What can hang from each mark
j_160: j_382
j_382: j_160
j_266: j_86 j_160 j_612
j_165: j_86
j_612: j_135 j_266
j_86: j_165 j_266
j_135: j_612 j_891
j_773: j_165
j_891: j_135

Each row was made from one small tree. The marks that hang from a mark follow it in brackets, in the order of their numbers. Every link used is in the known rows. Write each row's tree.
Known rows
j_266[j_86 j_160 j_612[j_135]]: -2.00  1.74  -0.76  2.76  -1.47  -0.51  -0.29  -0.83  0.17  1.18  0.21  -1.36  0.45  -0.23  0.75  1.27  0.38  -1.97  -2.53  -1.51  -4.78  2.66
j_160[j_382]: 1.03  1.13  -0.03  2.01  -3.07  1.41  0.16  -1.98  -0.78  -2.49  -1.08  -6.30  2.28  -1.18  3.29  0.38  0.24  -0.73  -0.20  1.28  1.91  -0.32
j_165[j_86[j_266]]: 2.12  2.95  -0.97  2.02  -3.64  2.35  0.34  -2.62  -2.66  0.23  2.45  -3.81  -1.33  -0.20  3.51  -1.53  -1.01  -3.71  2.94  2.33  0.64  0.21
j_891[j_135[j_612[j_266[j_86 j_160]]]]: -2.72  0.84  0.70  -0.29  0.06  2.34  -1.91  -3.71  -3.62  3.12  2.25  -2.51  1.30  1.70  2.36  1.05  -0.35  -3.38  1.41  -1.04  -3.25  0.96
j_773[j_165[j_86[j_266[j_612[j_135]]]]]: 0.07  1.78  -0.21  2.97  -3.79  2.43  0.26  -0.29  -2.83  0.68  2.34  -1.84  -0.85  -0.68  1.70  -3.32  0.01  -0.13  2.09  2.85  -1.21  -0.46
j_135[j_612]: 1.43  2.51  -0.79  1.65  -4.56  3.45  -2.53  -0.35  -3.30  -2.25  1.72  -3.73  0.83  1.46  2.46  0.07  -1.16  -1.74  -2.42  -0.11  -0.30  0.55
j_891[j_135[j_612[j_266]]]: 0.17  1.29  1.86  1.76  -1.27  3.91  -2.12  -2.61  -5.17  0.35  1.28  -3.47  1.26  1.63  1.84  0.87  -1.10  -1.92  0.97  1.52  1.05  -0.07
j_165[j_86[j_266[j_612]]]: 0.94  3.37  -0.12  2.37  -3.65  1.41  1.42  -2.31  1.21  2.18  3.39  -0.61  -1.83  -1.52  3.63  -1.80  -0.24  -1.09  -0.07  2.90  -0.26  0.76
j_266[j_86[j_165]]: -2.35  1.80  -1.47  3.16  -5.10  1.20  -1.10  -2.55  -2.51  1.09  -0.08  0.44  3.66  -0.42  0.94  -2.41  -0.13  -2.41  1.28  -0.09  -0.92  0.76
j_891[j_135[j_612[j_266[j_160]]]]: -0.27  0.01  1.82  -0.50  0.75  2.70  -1.46  -3.04  -4.02  1.05  1.81  -4.49  1.17  1.67  1.58  1.54  -0.65  -3.39  -0.43  -0.74  -0.04  0.59
j_135[j_612[j_266] j_891]: 0.45  2.66  0.79  2.23  -3.40  1.33  -2.50  -0.09  -4.55  -0.92  1.83  0.67  -0.25  1.97  3.45  0.54  -0.42  -3.62  -0.77  -0.59  1.27  -0.79
j_165[j_86[j_266[j_160 j_612]]]: 0.53  1.94  -0.78  0.14  -2.08  0.36  1.72  -2.48  1.54  2.06  3.67  -1.35  -2.82  -1.66  3.01  -0.47  -0.06  -1.95  -1.42  1.02  -1.83  2.24
j_135[j_612[j_266[j_86]] j_891]: -2.34  3.43  -0.14  2.38  -3.64  1.10  -2.85  -0.58  -3.44  0.94  2.13  3.34  0.09  1.67  4.01  -0.35  0.58  -4.35  0.78  -0.34  -1.78  -0.71
j_891[j_135[j_612]]: 0.07  0.84  0.81  1.96  -4.13  4.28  -1.99  -2.29  -4.28  -0.12  0.59  -5.60  0.67  1.61  2.80  0.20  -0.54  -1.38  -1.09  2.45  0.91  0.47
j_266[j_86[j_165] j_160 j_612[j_135]]: -3.22  -1.67  -0.87  2.48  -2.75  -0.90  -0.57  -0.68  0.05  1.92  -1.50  2.04  1.96  -0.93  0.41  -0.85  0.89  -1.82  -0.98  -1.53  -4.72  2.60
j_86[j_266[j_612[j_135[j_891]]]]: -0.48  1.07  1.57  4.93  -3.27  -0.73  0.59  1.27  -1.50  -0.44  -0.98  1.95  -2.01  0.62  3.24  -0.70  0.17  -2.41  -0.75  0.86  -0.09  1.35
j_135[j_612[j_266[j_160[j_382]]]]: 0.15  -1.27  0.20  -0.81  0.54  0.90  -1.11  -0.07  -0.34  -1.65  1.63  -4.49  1.17  -0.12  3.85  1.36  0.38  -2.57  -0.64  -1.50  -0.58  -0.59
j_382[j_160]: 2.28  3.50  1.26  3.24  -2.35  2.42  -0.70  -1.97  -2.46  -2.69  0.71  -3.31  2.82  -2.93  0.42  1.38  -2.37  -2.80  -3.12  -2.37  0.28  0.27
j_86[j_165 j_266[j_612]]: -2.05  0.17  0.39  3.36  -4.53  0.55  0.83  -0.40  0.44  1.31  0.74  2.95  1.37  -1.45  2.19  -3.32  -0.79  0.37  -0.72  1.06  0.82  2.35
j_86[j_165 j_266[j_160 j_612]]: -2.04  -1.31  -0.62  1.24  -2.29  -0.35  1.53  -1.09  1.70  2.22  1.30  2.36  0.69  -1.12  1.34  -2.78  -0.26  0.00  -2.20  -0.97  -0.85  3.23
j_266[j_86[j_165] j_612[j_135[j_891]]]: -4.60  -0.27  -0.02  4.46  -5.95  -1.30  -0.62  0.58  -1.33  1.97  -2.71  6.32  0.76  -0.68  1.74  -2.14  1.70  -2.20  -0.17  0.87  -2.65  0.75
j_86[j_266[j_160 j_612]]: -0.64  1.67  -0.11  1.69  -1.25  -0.55  1.21  -1.72  1.29  0.86  2.73  -1.14  -0.70  -0.34  2.22  -0.24  -0.99  -0.54  -3.69  -1.14  -0.99  3.07

Write each row's tree
2.06  2.28  1.63  4.39  -1.41  0.17  -1.72  0.13  -6.14  -1.76  -2.28  -0.70  0.41  0.94  0.89  1.31  -0.69  -5.46  2.16  -0.15  2.23  -0.96 | j_612[j_135[j_891] j_266]
-1.02  -3.20  0.67  2.38  -1.60  -0.96  0.41  1.05  0.10  1.05  -1.12  1.46  -0.02  -0.41  1.30  -1.64  -0.47  -1.51  -0.68  -1.40  -1.86  3.43 | j_86[j_165 j_266[j_160 j_612[j_135]]]
0.93  0.01  -0.22  1.37  -1.44  -0.12  1.17  -0.43  0.60  1.16  1.60  -2.66  -3.07  -0.43  2.27  -0.12  -0.22  -2.88  0.59  0.83  -3.17  1.87 | j_165[j_86[j_266[j_160 j_612[j_135]]]]
-2.76  0.73  -0.59  0.94  -0.47  -0.18  -0.92  -2.80  -2.45  2.40  0.67  1.66  3.59  -1.31  0.54  -1.09  -0.28  -4.10  2.45  -3.15  -1.59  1.14 | j_612[j_266[j_86[j_165] j_160]]
1.42  3.75  -1.06  1.44  -4.00  3.47  0.01  -3.08  -5.30  0.90  3.19  -4.17  0.37  0.08  2.30  -3.97  -0.72  -1.24  4.20  2.19  1.09  -1.30 | j_773[j_165[j_86[j_266]]]
-1.48  -1.03  -0.11  0.86  1.26  -1.12  -0.85  -1.01  -1.12  -0.02  -1.22  -4.03  2.31  -0.27  1.91  1.86  0.98  -3.82  3.74  -1.69  -2.87  -0.11 | j_612[j_135 j_266[j_86 j_160[j_382]]]
-2.94  2.94  0.22  4.51  -4.97  -0.55  -0.44  -0.32  -1.31  0.91  -1.40  2.80  -0.61  0.02  2.12  0.40  1.14  -1.80  -1.49  0.95  -2.59  0.77 | j_266[j_86 j_612[j_135[j_891]]]
-0.89  3.12  0.86  4.10  -1.55  -0.21  -2.16  -0.74  -5.65  0.37  -1.40  1.55  1.16  0.88  1.85  0.91  0.09  -6.32  3.79  -0.30  -0.98  -0.55 | j_612[j_135[j_891] j_266[j_86]]
-4.32  -1.14  0.92  1.78  -2.63  2.76  -2.52  -2.75  -4.46  3.79  0.15  2.29  3.62  0.94  1.99  -2.35  0.28  -2.42  4.63  1.01  -1.23  0.12 | j_891[j_135[j_612[j_266[j_86[j_165]]]]]
-2.10  -1.87  1.38  4.72  -4.87  -1.00  0.35  1.69  -1.45  1.04  -2.52  5.89  -0.89  -0.51  2.85  -2.84  0.61  -2.09  0.82  1.79  0.30  1.83 | j_86[j_165 j_266[j_612[j_135[j_891]]]]
-4.04  0.07  -1.04  0.99  -3.25  -0.56  0.79  -2.35  1.79  3.39  0.71  3.18  1.88  -1.97  1.08  -1.54  0.81  -0.80  -2.66  -0.99  -3.62  2.53 | j_266[j_86[j_165] j_160 j_612]
0.15  1.85  1.76  4.77  -4.89  0.06  -0.19  0.66  -2.05  -0.67  -1.81  0.67  -0.97  -0.50  1.39  0.82  0.23  -2.30  -3.26  1.71  0.29  0.40 | j_266[j_612[j_135[j_891]]]
-1.15  3.92  -0.92  1.20  0.50  -0.02  -0.97  -3.40  -2.92  1.39  2.00  -1.93  2.46  -0.51  0.79  1.77  -0.98  -3.82  1.18  -2.86  -2.02  0.92 | j_612[j_266[j_86 j_160]]
-0.97  -2.97  1.74  -1.65  0.80  1.51  -0.40  -2.32  -1.51  0.27  0.63  -6.05  1.29  0.04  3.42  1.27  0.71  -1.84  1.29  0.26  0.07  -0.59 | j_891[j_135[j_612[j_266[j_160[j_382]]]]]
0.13  -0.61  -1.20  -1.44  -2.01  1.18  1.70  -2.80  -1.39  0.15  2.49  -7.25  -0.03  -1.63  4.53  -3.35  0.66  -1.64  4.19  1.62  -0.31  -1.48 | j_773[j_165[j_86[j_266[j_160[j_382]]]]]
-2.81  1.74  0.25  2.68  -2.71  -1.69  0.16  -0.79  -0.79  1.45  -0.97  1.91  -1.65  0.02  1.72  1.08  1.32  -3.13  -2.61  -0.74  -4.29  1.62 | j_266[j_86 j_160 j_612[j_135[j_891]]]
-2.02  -0.93  0.31  2.14  0.34  -0.65  -1.53  -1.13  -4.47  1.58  -1.75  1.11  3.52  0.36  -0.06  -0.13  -0.32  -4.84  4.21  -3.09  -2.64  0.95 | j_612[j_135 j_266[j_86[j_165] j_160]]
2.55  1.57  1.28  2.34  1.74  0.58  -1.37  -0.55  -4.63  -1.82  -0.84  -5.07  1.52  0.70  -0.77  3.14  -1.31  -4.42  1.09  -2.91  -0.35  0.59 | j_612[j_135 j_266[j_160]]
-1.18  0.27  1.21  2.68  -1.64  -1.59  0.95  0.57  -0.47  0.22  -0.77  0.93  -3.25  0.26  3.05  0.25  0.08  -3.30  -1.93  -0.50  -1.72  2.11 | j_86[j_266[j_160 j_612[j_135[j_891]]]]
-1.49  -3.73  -0.77  -0.31  -1.24  -0.93  1.10  -1.31  0.95  0.40  -0.57  -2.50  1.89  -1.43  4.22  -2.77  0.30  -2.01  2.08  -0.18  0.56  1.33 | j_86[j_165 j_266[j_160[j_382]]]
-3.38  -4.20  -0.22  -0.24  -2.32  -1.71  2.39  -0.05  4.08  1.45  0.20  0.27  1.10  -2.53  3.82  -2.85  0.76  0.69  -1.02  -0.45  -0.30  2.19 | j_86[j_165 j_266[j_160[j_382] j_612]]
-0.41  2.18  -0.96  -0.24  -2.30  1.20  1.67  -2.49  -0.71  2.50  4.41  -2.45  -0.88  -1.01  2.37  -3.43  0.36  -0.08  -0.71  1.06  -2.08  0.47 | j_773[j_165[j_86[j_266[j_160 j_612]]]]
-1.29  -1.67  0.57  4.84  -3.34  0.15  0.11  1.63  -1.01  0.36  -1.11  2.46  0.56  0.01  1.70  -2.41  -0.52  -0.88  0.65  0.63  -0.04  2.96 | j_86[j_165 j_266[j_612[j_135]]]
-2.18  2.09  -0.65  0.48  -1.81  0.11  -2.35  -1.39  -2.67  2.02  2.32  2.05  -0.40  1.28  3.36  0.59  0.70  -5.44  -0.20  -2.49  -3.51  0.41 | j_135[j_612[j_266[j_86 j_160]] j_891]
-1.11  -2.38  0.83  1.10  -2.06  -1.89  1.32  0.79  1.69  -1.25  -3.35  -1.86  -1.83  -1.82  3.43  1.18  1.92  -1.86  -3.36  0.45  -1.10  0.45 | j_266[j_160[j_382] j_612[j_135[j_891]]]
2.63  1.63  -1.27  0.20  -1.81  1.15  0.53  -3.54  -1.22  0.27  2.41  -4.71  -1.53  -0.58  3.11  -0.88  -1.00  -4.56  1.83  0.33  -1.25  1.26 | j_165[j_86[j_266[j_160]]]
-2.68  0.36  -0.78  2.09  -3.65  2.16  -3.24  -0.49  -2.97  1.59  1.97  3.68  3.52  1.10  2.21  -2.22  0.01  -3.03  2.38  -0.79  -2.02  0.39 | j_135[j_612[j_266[j_86[j_165]]]]
-1.34  1.93  0.95  2.30  0.30  -1.10  -1.55  -1.36  -4.98  1.25  -1.08  1.03  -0.23  1.09  0.75  1.65  0.29  -7.06  2.77  -2.17  -2.57  0.24 | j_612[j_135[j_891] j_266[j_86 j_160]]
